What can hang from each mark
H: F S
Z: N
N: R Z
R: C
E: A J
C: Q X
F: S Z
G: C
J: E
S: H Z
A: G N

Every row comes from one small tree of marks. The marks that hang from a mark follow it in brackets, in alphabetical order. Every link used is in the known rows. Which tree was each row made from?
Known rows
S{H{F} Z{N{R{C}}}}: [ 0.05  3.67 -0.88  1.58 -3.39 -1.03 -1.41 -1.88 -0.96  0.13  1.37 -3.43
 -3.70 -1.02  0.66 -2.66 -2.41 -1.71  0.21  2.31  2.45 -0.19 -0.24]
A{N}: [ 1.92  0.73  1.23 -1.30  0.39  0.09  1.88 -2.15 -0.52 -2.97  4.20 -1.91
 -0.04 -1.97  1.25  0.77  0.08 -1.32 -3.39  2.55  0.33  1.66 -0.40]
N{R}: [ 1.47 -1.39 -0.09 -0.95  2.20 -2.77  1.68 -2.07  2.08 -3.30  3.16 -2.46
  1.11  0.12 -0.62  0.09  2.79 -0.64 -2.67  0.59  0.54  1.33 -0.62]
E{J}: [ 1.12 -2.00  0.76 -1.86  2.82  0.65  2.79 -2.06  0.37 -3.25 -0.36  0.87
  4.87  0.16  0.81  1.29  0.87 -1.58 -2.69  2.90  1.44  1.90 -0.92]
S{H{F} Z{N{R{C{Q}}}}}: [-1.67  4.14 -1.28  0.46 -4.43  0.05 -1.14 -1.88 -0.41 -0.02  1.00 -3.55
 -2.32 -3.02 -0.04 -2.90 -2.80 -1.79  1.82  0.81  1.92 -0.87 -1.16]
S{H{F{Z{N{R{C{Q X}}}}}}}: [-1.39  2.27 -1.82 -1.01 -2.03  0.93 -0.91 -0.80  1.11  3.61  0.02 -1.49
  0.57 -0.14 -0.99 -2.45 -0.81 -2.17  2.30  0.86  0.70  2.43 -1.10]
H{F S{Z{N{R{C}}}}}: [-3.14  2.69 -2.50  1.30 -0.12 -1.72 -2.41  0.57 -2.69 -0.10  1.48  0.71
 -1.94  0.04  0.00  1.09 -0.33  0.80  2.98  1.34  1.96 -1.05 -2.20]
S{Z}: [ 0.80 -0.09  0.43 -1.06  0.13 -1.89  1.53 -1.90 -1.66 -3.24  0.00 -1.51
  0.69 -0.86  3.20 -0.39  0.81 -1.03 -4.12  2.26 -0.67  0.61  1.14]
S{H{F} Z{N}}: [-0.95  5.04  0.10 -0.27 -3.02 -0.06 -0.27 -2.93 -3.48 -1.46  1.35 -2.83
 -2.06 -2.02  2.25 -2.16 -1.92 -1.56 -1.75  4.24  0.08  1.66 -0.32]
J{E{A{G{C{X}} N{R Z}}}}: [ 1.18 -3.07  0.00  0.24  0.48  1.05  0.63  0.96 -0.79 -1.34 -3.87  1.50
 -0.36  1.70 -3.08 -0.70 -1.13  2.98 -0.55 -7.62 -1.78 -1.29  1.41]
F{S{H} Z{N{R{C}}}}: [ 1.63  1.12  0.63  3.20 -0.56 -2.12 -2.44  4.77  2.84  5.72  1.51 -0.26
 -3.82  2.45  0.99 -0.66  1.53 -2.09 -0.37  5.39 -0.49 -0.45  1.83]
E{A{G{C{Q}} N{R Z}} J}: [-1.62 -2.80  1.15  1.27  0.74  5.36  1.77  0.26  0.91 -1.47 -3.14  2.89
  3.45 -0.83 -1.20  1.56 -2.49  4.17  2.86 -7.89 -2.68 -4.35 -1.79]
H{F{S Z{N{R}}}}: [-0.94  1.11  1.09  0.27  1.62 -2.33 -2.52  3.31 -0.57  2.78  3.64  0.97
 -0.33  1.43  0.28  0.97  2.94  1.11  0.96  4.16 -2.41  1.71 -2.42]
E{A{G{C} N} J}: [ 0.59 -1.33  3.49  1.55  2.92  4.00  3.06 -0.35 -2.18 -0.88 -3.45  3.67
  3.90  0.37  1.90  2.97 -2.38  0.76 -0.43 -2.98 -1.97 -0.49  1.71]
J{E{A{G{C} N}}}: [ 2.87 -0.80  2.23  1.71  1.66  0.06  2.15  1.70 -4.02 -1.97 -2.66  1.07
 -0.31  0.60 -1.45  0.84 -2.07 -0.32 -2.84 -3.42 -1.53  0.65  3.12]
F{Z}: [ 1.85 -1.35  0.40 -0.11  2.32 -1.40  1.45  1.50 -0.73  0.07  0.78 -0.15
  1.75  1.70  1.65  0.22  2.15 -1.17 -4.44  3.69 -2.08  2.67  0.42]
R{C{Q X}}: [ 0.10 -1.71 -2.25 -4.33  0.31  0.23  1.92 -2.48  1.22  0.70 -2.41 -0.14
  3.99 -1.64 -0.69  0.40  0.64 -3.05  0.31 -0.02  3.07  2.95  2.48]
H{F{S Z{N{R{C{X}}}}}}: [-0.66 -0.17 -0.35 -0.92  1.08 -1.65 -3.07  2.93  0.65  5.73  0.82  2.31
  0.21  2.43  0.12  0.79  2.38  0.12  2.76  3.22 -0.02  2.32 -0.41]
S{H{F} Z{N{R}}}: [-1.28  4.37 -0.04  0.43 -2.97 -0.83 -0.76 -2.86 -1.22 -1.80  2.52 -3.59
 -2.54 -1.59  1.31 -2.86 -1.24 -0.58 -0.63  2.23  0.02  0.14 -1.49]
G{C}: [ 0.71 -1.03  0.87 -0.56  4.10 -1.31  2.70 -0.82 -2.09 -1.14 -0.04  0.53
  3.40 -0.41  0.17  2.25  1.59 -0.37 -3.57  2.76 -0.82  3.65  4.07]
N{R{C} Z}: [ 2.74 -4.11 -3.26  0.65  0.41 -1.52 -0.35  0.06  2.56 -1.12  1.03 -1.91
 -1.76  1.16 -3.34 -0.22  0.70  1.22 -0.65 -1.00  3.36 -1.17 -1.09]
A{G{C{X}} N{R Z}}: [ 0.40 -3.23  1.33 -0.89 -0.22  2.73 -0.17 -3.35  1.75 -1.93 -1.26  0.70
  0.00  0.65 -0.41 -1.78  0.33  4.32 -0.57 -5.66 -2.26 -0.04  0.97]
F{S{Z{N{R}}}}: [-1.10  0.93  1.35 -0.31 -0.63 -2.66 -1.40  1.14  1.22 -0.23  1.94 -0.16
 -1.66 -1.02  2.42  0.10  2.70  0.88 -1.11  3.23 -1.10 -1.69  1.35]
Z{N{R{C{Q X}}}}: [-1.81 -0.18 -2.76 -3.62 -1.44  1.20  0.72 -1.95  3.46  0.51  0.09 -0.51
  1.79 -3.28 -3.00 -0.73  1.04 -0.64  1.18  0.09  4.06  1.12  2.45]

Which tree is each row?
[-3.86  2.04 -2.95  1.07  0.74 -0.24 -2.25  3.49 -1.33  2.81  1.99  1.94
  0.40  0.21 -2.08  1.43  0.46  0.43  4.38  1.10  0.14  0.10 -3.67] => H{F{Z{N{R{C{Q}}}}} S}
[-2.73  3.65 -1.82 -1.70 -4.52  0.86 -1.20 -3.34  0.49  0.99 -0.69 -2.64
 -0.82 -2.59  0.46 -3.30 -2.08 -1.55  2.68 -0.27  1.77  0.16 -0.29] => S{H{F} Z{N{R{C{Q X}}}}}
[-0.28 -1.49  1.12 -0.85  0.38  1.19  1.85  0.13 -0.53 -1.48 -3.73  1.12
  2.09 -0.57 -2.49 -0.52 -1.07  0.71  0.53 -7.84 -2.18 -0.40  2.04] => J{E{A{G{C{Q X}} N{R}}}}
[-1.17  0.95 -0.34 -0.02 -1.69 -0.42 -2.20  3.18  4.27  6.60 -0.63  0.50
 -0.93  0.96  0.75 -1.30  1.91 -2.01  2.00  2.72 -1.05 -0.27  1.78] => F{S{H} Z{N{R{C{Q X}}}}}
[ 0.76 -3.62 -3.69 -0.61 -0.77 -0.34 -0.01 -0.08  3.22 -1.28  0.63 -2.11
 -0.18 -0.94 -4.09 -0.47  0.25  1.15  1.08 -2.69  2.69 -1.97 -1.88] => N{R{C{Q}} Z}
[ 2.61  0.20  0.06  0.18  0.84 -1.12  2.32  1.89 -2.86 -2.33  0.70 -0.65
 -0.59 -0.51 -1.70  1.41 -1.29 -1.59 -2.91 -0.84  0.34 -0.06  0.19] => J{E{A{N}}}
[-0.57  1.61  1.29 -0.50  1.64 -1.56 -1.98  3.23 -2.55  3.16  2.61  1.73
  0.25  1.02  1.09  1.59  2.22  0.14  0.03  5.89 -2.40  3.00 -1.36] => H{F{S Z{N}}}
[ 1.20 -2.23  1.84 -0.12  3.18  2.00  3.44 -1.17 -1.54 -2.26 -4.41  2.39
  4.24  1.78  1.22  2.14 -0.58 -0.65 -1.13 -2.19 -0.47  0.30  0.19] => E{A{G} J}
[ 1.15 -1.54  2.66  1.15  1.39  2.85  2.31 -1.34  1.20 -2.69 -1.00  1.18
  2.04  0.85  1.15  1.27 -1.41  0.64  0.36 -4.76 -0.82 -2.39 -2.02] => E{A{G N{R}} J}
[-0.47  2.93  1.64  1.02 -2.01 -2.59 -1.49  0.29  1.54  0.59  1.76 -1.98
 -3.45 -0.40  3.16 -1.28  1.54 -1.05 -1.20  3.98 -1.39 -1.74  1.33] => F{S{H Z{N{R}}}}
[-5.95  2.67 -3.38 -1.84 -1.32  0.08 -2.17 -0.92 -1.23  0.76 -0.43  1.61
  1.04 -1.59 -0.18  0.37 -0.04  0.88  5.44 -1.26  1.38 -0.81 -2.13] => H{F S{Z{N{R{C{Q X}}}}}}
[ 0.99 -0.14 -1.83 -0.35 -0.25 -0.60  0.45 -0.37  2.00 -0.31  2.08 -1.37
 -1.12 -1.75 -2.71  0.00  0.77 -0.67 -1.23  2.81  4.73  0.85  2.40] => Z{N{R{C}}}
[ 1.66 -1.26  1.76 -0.55  1.48  0.85  2.13  0.32 -3.20 -0.99 -4.54  2.11
  1.20  0.97 -0.97  0.26 -1.38 -0.12 -2.02 -4.55 -1.65  1.57  3.86] => J{E{A{G{C{X}} N}}}
[ 0.41 -3.34 -0.30  1.33 -1.08  4.79  0.88  0.27  2.12 -1.05 -3.02  1.37
  1.00 -0.26 -1.61  0.77 -3.49  2.08  3.52 -7.45  0.87 -5.13 -3.19] => E{A{G N{R{C{Q}} Z}} J}
[-0.35  1.66  0.25  0.04 -2.41 -1.98 -2.17 -0.20  2.62  3.46 -1.07 -0.78
 -3.06  0.50  3.00 -1.51  1.15 -1.92  0.51  2.99  0.81 -1.10  3.23] => F{S{H Z{N{R{C{X}}}}}}
[-3.14  2.90 -1.58  0.38  2.17 -0.51 -1.43  2.55 -4.15  1.23  2.37  2.63
  0.60  1.30 -0.01  2.06  1.39  0.73  0.97  4.34 -1.59  2.32 -2.96] => H{F{Z{N}} S}
[ 2.52 -1.30  1.70  0.13 -1.85  1.07  0.48 -2.40  2.52 -2.61  1.07 -2.56
 -1.66 -1.52 -0.55 -1.75 -1.53 -1.09  0.17 -4.00  1.44 -0.52 -0.66] => A{G N{R{C{Q}}}}
[ 1.45 -4.55 -3.81 -1.64  0.20 -0.73 -0.36 -1.57  3.59 -0.08 -0.87 -0.77
 -0.05  1.73 -2.77 -0.74  1.57  1.48  0.16 -2.20  3.23 -0.22 -0.15] => N{R{C{X}} Z}
[ 0.31 -1.81  3.34  2.23  2.98  3.21  2.45 -0.29  0.22 -1.17 -2.33  2.81
  3.31  0.93  0.99  2.31 -1.61  1.70  0.61 -4.90 -2.00 -1.97  0.56] => E{A{G{C} N{R}} J}
[ 2.03 -3.77  0.15  2.40 -0.08  3.72  0.60  0.46  1.62 -0.98 -2.68  1.60
 -0.33  1.83 -0.95  1.07 -3.07  2.05  2.00 -5.94  1.51 -4.43 -2.46] => E{A{G N{R{C} Z}} J}
[-0.82  1.52  1.49 -1.07 -0.64 -1.94 -0.84  1.08 -0.86  0.13  0.80  0.57
 -1.19 -1.43  3.21  0.80  2.05 -0.05 -2.05  5.18 -1.00 -0.43  2.41] => F{S{Z{N}}}
[-1.41  2.59  1.29 -1.43  0.03 -2.18 -1.68  0.09 -3.39  0.10  2.02  0.36
 -0.46 -1.04  2.43  1.13  1.11  0.26  0.20  4.59 -1.00  1.41 -0.85] => H{F{S{Z{N}}}}
[-1.80 -2.89 -2.60 -1.36 -0.64  4.63  1.17 -0.02  3.43  0.98 -2.20  2.10
  3.59 -1.13 -1.62  1.89 -2.10  1.81  4.53 -5.89  1.72 -4.52 -2.85] => E{A{N{R{C{Q X}} Z}} J}
[ 1.47  2.26 -0.93  2.13 -0.88 -0.87 -1.26  0.82 -0.28  2.75  2.04 -2.23
 -2.41  1.48 -0.80 -1.59 -1.15 -2.34 -0.09  3.55  1.31  2.17 -1.15] => S{H{F{Z{N{R{C}}}}}}
[ 2.61 -2.01  1.34  1.26  3.13 -1.50  2.65  1.90 -4.32 -1.87 -4.72  1.45
  1.21  1.98 -2.24  0.99 -0.63 -0.65 -3.20 -3.00 -1.31  1.83  3.99] => J{E{A{G{C}}}}
[-4.40  3.48 -1.56  0.17  0.22 -1.64 -1.90 -0.50 -2.92 -1.94  2.74  0.60
 -0.82 -0.63  0.61  0.81  0.88  1.81  2.12  1.19 -0.46 -0.90 -3.39] => H{F S{Z{N{R}}}}
[ 1.60 -2.73  1.89  1.40  0.02  1.88 -0.16 -1.80  0.79 -2.94  0.61 -0.48
 -1.76  0.16 -0.96 -1.25 -0.57  4.20 -1.47 -4.45 -2.15 -0.97  0.06] => A{G{C} N{R Z}}
[ 0.81  2.18  0.83  2.15 -2.35 -2.68 -2.08  1.34  1.70  2.53  0.68 -1.72
 -4.64  0.20  2.45 -1.01  0.39 -2.17 -0.31  4.11  0.91 -2.13  2.36] => F{S{H Z{N{R{C}}}}}
[ 1.07 -3.37 -0.75 -1.86 -3.30  3.10 -0.68 -3.19  3.61 -1.73 -1.31 -1.24
 -1.53 -0.76 -1.71 -2.83 -1.34  1.81  1.64 -6.68  1.20 -1.62 -1.47] => A{G N{R{C{Q X}} Z}}
[ 0.87  0.03  1.82  0.00  3.20 -3.33 -1.41  2.91 -2.61  2.36  2.27  1.06
  1.12  3.00  2.27  2.00  2.68 -0.66 -0.43  4.61 -3.56  3.29 -2.68] => H{F{S Z}}
[ 0.60  2.40  1.65  1.34 -0.12 -1.23 -1.19  3.64  0.21  4.26  1.38  0.33
 -2.23  1.43  2.58 -0.22  2.02 -1.92 -2.36  7.30 -2.82  1.22  1.73] => F{S{H} Z{N}}
